Each row was made from one path, in order. Every step used is in the known rows, and no mark comes twice. Write each row's path.
Known rows:
A B D F: [-25  13   8 -25  49  35 -21 -61 -36  -7 -14  40  38  12  31  37   0  12
  -9 -20  27  21  -3  32  -1   2 -23  -8]
P B D F A: [-34  26  24 -33  62   3 -15 -52 -48 -22 -12  31  16   1  55  42  34  14
  -9 -10  10  11  38  39  -1 -26 -36   3]
A B D: [-21  23  12 -16  38  46 -23 -59 -44 -12 -28  35  30  -7   6  28  -1   1
  -8 -11  23  28 -11  35   0  16 -13  10]
E V A: [-22  54   2  -8   7  -3   8 -71 -46  -8 -12  25   0 -10  52  22  -4 -21
  -9 -13  12  24  50  32  16   7   7   1]
W D B: [-10  30  18 -35  30  12  28 -40 -54 -25 -55  26  44 -22  63  36 -28 -13
  -1 -18  26   3  17  43 -16  16 -14 -22]
E V D: [-16  39  13 -32  17  15  -8 -22 -46 -14 -23  31  24  -8  35  15 -18 -12
  -2  -5   2  24  12  43   7  30  -4 -11]
A B D F P: [-29  21  15  -8  31  54 -48 -38 -34  -9  -7  46  30   8  37  31   7  27
 -17 -18  17  31  -8  31   4   3 -41  -4]
F P B A: [-25  54  31  -1 -13  27 -10 -21 -52 -24 -58  21   1 -17  49  12  30   3
  -6 -17  -1  20  11  34  13 -10 -47  -1]
V A: [-22  51  16 -16  16   7   3 -80 -39  -1 -29   4  15 -11  68  24  13 -17
  -7 -17  14  29  42  30   5  -4   9  -5]
D F: [-24  26  14 -28  34  -1  20 -66 -36   1 -18  15  33   6  78  32  -3 -10
  -2 -26  29  21  22  35  -5   1 -12 -35]
Q W P B: [-25  41   3  24  21  12  24 -58 -68 -26 -32  17  44 -24  40  25 -22  -4
  -5 -13  20  17   2  42  -8  -2  -9 -11]
K Q P V: [-27  43  14 -27 -24   7  31  -1 -37 -12 -35  19  32 -28  95  16 -33 -19
 -12   3  21  30  22  47   4  20   0   2]
F A B D: [-29  35  20 -14  55  31 -39 -65 -46 -16 -18  40  17  -9  15  31  18  -1
  -9  -9  13  24  16  38   7  10 -18  31]
W P B D: [-26  29  12 -20  38  32  22 -33 -59 -13 -43  13  38 -14  13  24   0  20
  -3  -8  12  29   3  39 -10 -12 -15   4]
F P: [-25  44  26  -4   5  25 -12 -40 -41 -10 -35  14  20 -15  62  18   4  -9
  -9 -13  11  37   3  36   3  19 -17 -11]
D F P V A: [-32  44  12 -12 -14  15 -16 -40 -38  -8  26  30  13  -1  95  26  18  16
 -28 -11   7  30  53  27  17 -14 -14  -7]
B A: [-23  51  24 -21  18   7  15 -72 -38   1 -37  13  22  -4  50  10  12 -18
   3 -22  16  19  19  34  10   0 -17 -11]
K Q J: [-34  40  15  10  10  13  -8 -66 -32 -15  -2 -15  45 -17  70  26 -41 -33
   1   1  15  22  -2  42   7  35   9  -7]
F A: [-27  48  26 -17  43  -7  -2 -72 -45 -11 -27  13  13 -15  62  26  17 -23
  -2 -14  12  23  43  42   6   8  -9   4]
P V A B: [-19  45   2  -3 -14  28  -6 -54 -54 -17  -9  37   8 -18  43  27   6  -4
 -21  -9  16  27  44  30  16   5   4  19]
B D F P V E: [-29  31  19 -15   3  25 -22 -16 -33 -17  32  35  33   6  85  28  -2  30
 -33   6   3  26  16  32   6  -9 -34   2]
V D B A: [ -8  45  30 -40  23  13 -24 -37 -39 -13 -61   4  52  -9  48  15   8  -4
  -2 -16  11  12  22  36  10  -8 -32 -15]
Q W D F A B: [-34  35   8  16  55  11   6 -76 -52 -24  17  73  21  -5  72  40 -19  -5
  -9 -23  16 -14  24  45  -1  14 -26  -5]
K Q: [-29  43  21  -7  12   2   6 -43 -36  -2 -39   7  30 -26  74  25 -21 -41
   4  -9  22  26  -5  44   6  26  10  -8]
K Q W P B A: [-37  60  11  42   5   1  15 -45 -57 -14 -30  18  43 -28  57  12 -25 -18
   4 -12  11   5  -7  44  14  -9 -15   3]
A B: [-15  35  12  -5  18  28  -1 -56 -49 -14 -47  28  24 -14  31  27  -6 -15
  -3 -21  26  26   5  38   1  24  -9  -4]
E V A B D F: [-28  33  -9  -9  31  23 -27 -72 -39  -7  20  58   8  13  30  34  -1  13
 -17 -18  19  18  37  26  17  -8 -17   9]
A B D F P V: [-31  17   9 -12  11  56 -44 -19 -42 -18  21  60  28   4  35  30   3  34
 -27  -6  15  30   3  31  11   6 -38   7]
W D F A B: [-30  35  15 -14  52  15  24 -44 -50 -14 -10  63   7  -3  71  36  -3   1
  -3 -26  14  -5  35  42  -3  13 -30  -1]
F A B: [-24  47  19   1  37  13 -20 -63 -52 -19 -33  32   7 -18  41  29  15 -17
  -5 -18  17  20  34  40   9  16 -14  18]
Q P B D F: [-24  19  16 -53  30  23  21 -19 -38 -19 -51  22  35   6  70  31   9  29
 -13 -11  21  21  30  39 -15 -23 -42 -18]
E V A B D: [-24  41  -5  -2  23  35 -36 -64 -47 -15  -4  52   4  -4   6  27   1   0
 -16  -9  12  24  25  29  17   8  -6  27]
Q W P: [-28  43   5  21  35   8  24 -83 -52  -4 -13  13  52 -14  49  19 -33 -11
  -3 -18  22  25   2  40  -5  10   4 -18]
V A B D F P: [-33  35  12  -1  23  52 -57 -52 -28  -1   3  42  20   8  50  31  25  29
 -24 -19  10  30  20  23  15 -15 -31   9]

Which path is each row?
[-27  38  15  -8  46   2 -13 -69 -45 -14 -14  38  13   0  64  37  17  -6
  -7 -26  22  14  44  38   7   2 -28   1]  D F A B
[-27  30  27 -14  15  47 -35 -14 -51 -28 -40  26  20 -17  30  27  20  17
 -14   0   3  32  -9  37  -1  -1 -34   7]  F P B D
[-25  40   5 -16   7  13  46 -40 -57  -6  -8  17  37 -17  43  14 -24   2
  -8 -10  17  33  23  40  -1   8   2  -5]  W P V
[-31  30  24 -47  48   8   5 -24 -41 -23 -41  29  17   2  77  33  29  26
 -14 -10  11  16  56  41  -6 -31 -47   2]  Q P B D F A
[-28  42   4   4 -22  35 -30 -33 -44 -16  16  50   7  -4  70  29  16  19
 -30 -14  12  27  45  24  21  -7 -25   7]  D F P V A B
[-29  25  -1 -21  17  36 -26 -61 -41  -9  29  51  23   7  41  36  10  25
 -27  -9  18  22  39  26  14 -16 -12  14]  P V A B D F
[-28  15  15 -41  55  18  -5 -71 -30   4  -2  23  41  15  54  33   0   8
  -7 -17  24  24   8  34  -5  -7 -16 -22]  B D F
[-22  39  27 -27 -15  44 -35  16 -45 -16 -11  28  28 -18  53  12  -1  12
 -20   5  -8  38   7  41   9  22 -18  -3]  F P V D
[-25  54   1  31  -3  -1  31 -54 -58 -22  21  18  49 -19  76  19 -45   0
 -20   3  14  20  17  40  -2   4   1   2]  Q W P V E
[-34  22  22 -24  37  35 -32 -46 -27   0  -1  26  34  12  61  28   9  20
 -15 -14  13  33  -1  33   1  -4 -32 -16]  B D F P
[-34  46   5  39  11   3  16 -35 -61 -20 -29  15  46 -38  61  25 -36 -20
   1  -4  19  15 -14  48   0   7   2  -2]  K Q W P B
[-25  34  16 -31  27  19 -32 -16 -48 -20  13  54  21  -2  56  30  16  15
 -19  -7   4  14  45  41  14   6 -27   9]  P V D F A B
[-32  30  16 -25   3  32  26  -5 -47 -18  20  60  18  -4  88  26 -19  18
 -18  -9   6  10  16  40  -3  15 -29 -21]  W D F P V
[-26  13  15 -40  46  20  -1 -43 -46 -17 -27  27  31   4  46  40  15  16
  -7 -13  20  16  10  36  -8 -16 -30 -16]  P B D F
[-28  54   1  -7   1  11  32 -54 -53   1   7  12  24 -17  56  15  -8   7
 -14  -9  10  34  54  31   9 -12  13   8]  W P V A
[-28  40  -3  17  12  11  25 -67 -61 -13  18  27  47 -18  46  17 -42  -3
 -13  -6  19  26  12  40   1  13   5  -8]  Q W P V
[-25  39  17 -23  10  22 -30   1 -36 -11   0  42  21   6  64  17  -8  12
 -13 -11  -2  24  15  38  12  16 -32 -24]  E V D F P
[-20  32   9 -40  25   4   1 -25 -38  -6  -3  36  27   9  60  23 -18  -1
  -5 -14   7  16  22  40   5  15 -16 -31]  E V D F
[-28  29   4 -18  39  33 -28 -77 -32   1  -1  37  23  11  43  37  17  16
 -15 -21  20  22  27  25   7 -18 -14   4]  V A B D F
[-30  20   7 -27  50  23  26 -37 -52  -9 -21  19  42   3  38  31   1  31
  -4 -17  19  22  12  36 -11 -27 -28 -14]  W P B D F
[-26  25  15 -35  39   9  51 -44 -41  -5 -13  41  27   4  84  32 -22  -3
   1 -25  20   1  15  42 -15  12 -14 -35]  W D F
[-38  31  16 -21  67   5  10 -43 -54 -13  -5  24  28   0  47  33  21  28
  -6 -14   8  16  37  39  -3 -35 -34   8]  W P B D F A
[-32  30  15  15  14  28   8 -24 -59 -36  -8  58  22 -10  86  35 -16  13
 -14 -14   7  -5  -2  44 -11   4 -40 -27]  Q W D F P B
[-37  30   9   8   5  28  10 -31 -51 -27  44  70  30  -6  89  28 -38  12
 -23  -7   7   3   4  41  -1  17 -25 -24]  Q W D F P V
[-35  19  15 -29  16  38 -26 -30 -35  -9  31  42  32   7  58  26   4  28
 -25  -2  10  32   9  33   8  -3 -31  -6]  B D F P V
[-34  45   8  17   3  18  -2 -11 -50  -7  19  26  65 -30  63  11 -53 -10
 -10  11   3  23 -16  50  10  23  16   2]  K Q W P V D
[-18  51   2 -18 -26  30  12 -29 -46 -19 -33  33  11 -18  66  18   1  10
 -26  -8  16  31  65  31   9  -1  -9  19]  Q P V A B
[-22  39   3 -27  -4  51  -9 -31 -40 -14 -22  42  20  -8  40  20   5  26
 -31   0  13  35  49  30   7  -9 -14  31]  Q P V A B D
[ -8  46  24 -58 -13  18   2   7 -40 -24 -60  15  54 -12  68   6  -1  17
 -18  -4   9  16  53  38   8 -11 -43  -8]  Q P V D B A
[-29  58  12 -17 -31   4  19 -16 -32  -4 -23  14  19 -29 110  17 -15 -15
 -20   3  13  30  52  39  12   0  11  14]  K Q P V A
[-37  32  14 -20   5  35 -37 -45 -32  -4  38  37  20   6  69  28  19  33
 -32  -1   3  33  36  25  16 -23 -19   6]  B D F P V A
[-25  44  34 -25   0  31 -32   9 -40 -15 -37  28  20   2  67  13  38  28
  -9 -17 -12  12  14  35  12 -21 -60 -20]  V D F P B A
[-21  23  16 -54  14  16  -1 -16 -40  -6   5  30  42   3  70  24  -5  13
 -14  -5   9  22  25  40   2   6 -15 -27]  P V D F
[-21  39  13 -32  12  28  21  -5 -53  -4  -9  17  47 -15  37   8 -20  15
  -9  -2   3  33  17  43   0  11   0  -5]  W P V D
[-25  41  10 -18  41   7 -35 -27 -48 -21   1  61   8   3  45  28   5   3
 -10 -15   3   9  44  41  17  16 -32   5]  E V D F A B
[-29  31  15 -15  -6  20  -7 -26 -43 -13  16  33  25  -2  81  25   1  11
 -20 -10  15  30  28  34   8   5 -29 -20]  D F P V
[-29  40  10   1 -10  63 -57 -30 -45 -17   8  49  11 -15  22  24  18  25
 -33   2   2  37  22  26  21   0 -15  36]  F P V A B D
[-44  38  17  27  17  18  -2 -29 -34 -10  16  53  37 -14 115  30 -44 -15
  -8 -11  11  -2 -25  47   1  25 -15 -23]  K Q W D F P
[-34  44  16 -36  38   1  11 -18 -48   0  25  29  38  -2  72  17   0  26
 -12  -8  -2  22  55  42   7 -11 -18  -2]  W P V D F A
[-26  59  26 -16 -18   4  29   1 -39 -15 -85  13  18 -25  87   9   0 -15
   1 -11  11  13  21  44   9  -9 -34   3]  K Q P B A
[-13  48  16 -33   6  17   2 -12 -53 -13 -28  15  62 -14  35   6 -11  20
  -9  -9   6  17  33  36  12 -15 -28  -3]  W P V D B A
[-30  28   5  12  42  29   2 -58 -62 -21 -17  23  50 -15  17  26 -18  14
  -8  -4  14  21 -13  40  -9 -11 -12   0]  Q W P B D
[-22  32  29 -30   5  33 -29  17 -45 -22 -40  24  25  -7  72  26  21  24
 -13 -10  -3  23   7  39  -1  -5 -44 -25]  V D F P B
[-28  38  31 -41  51  -2 -19 -40 -34  -2  -8  21  28   3  80  27  22   1
  -5 -15   2  17  41  42   4  -2 -21 -14]  V D F A
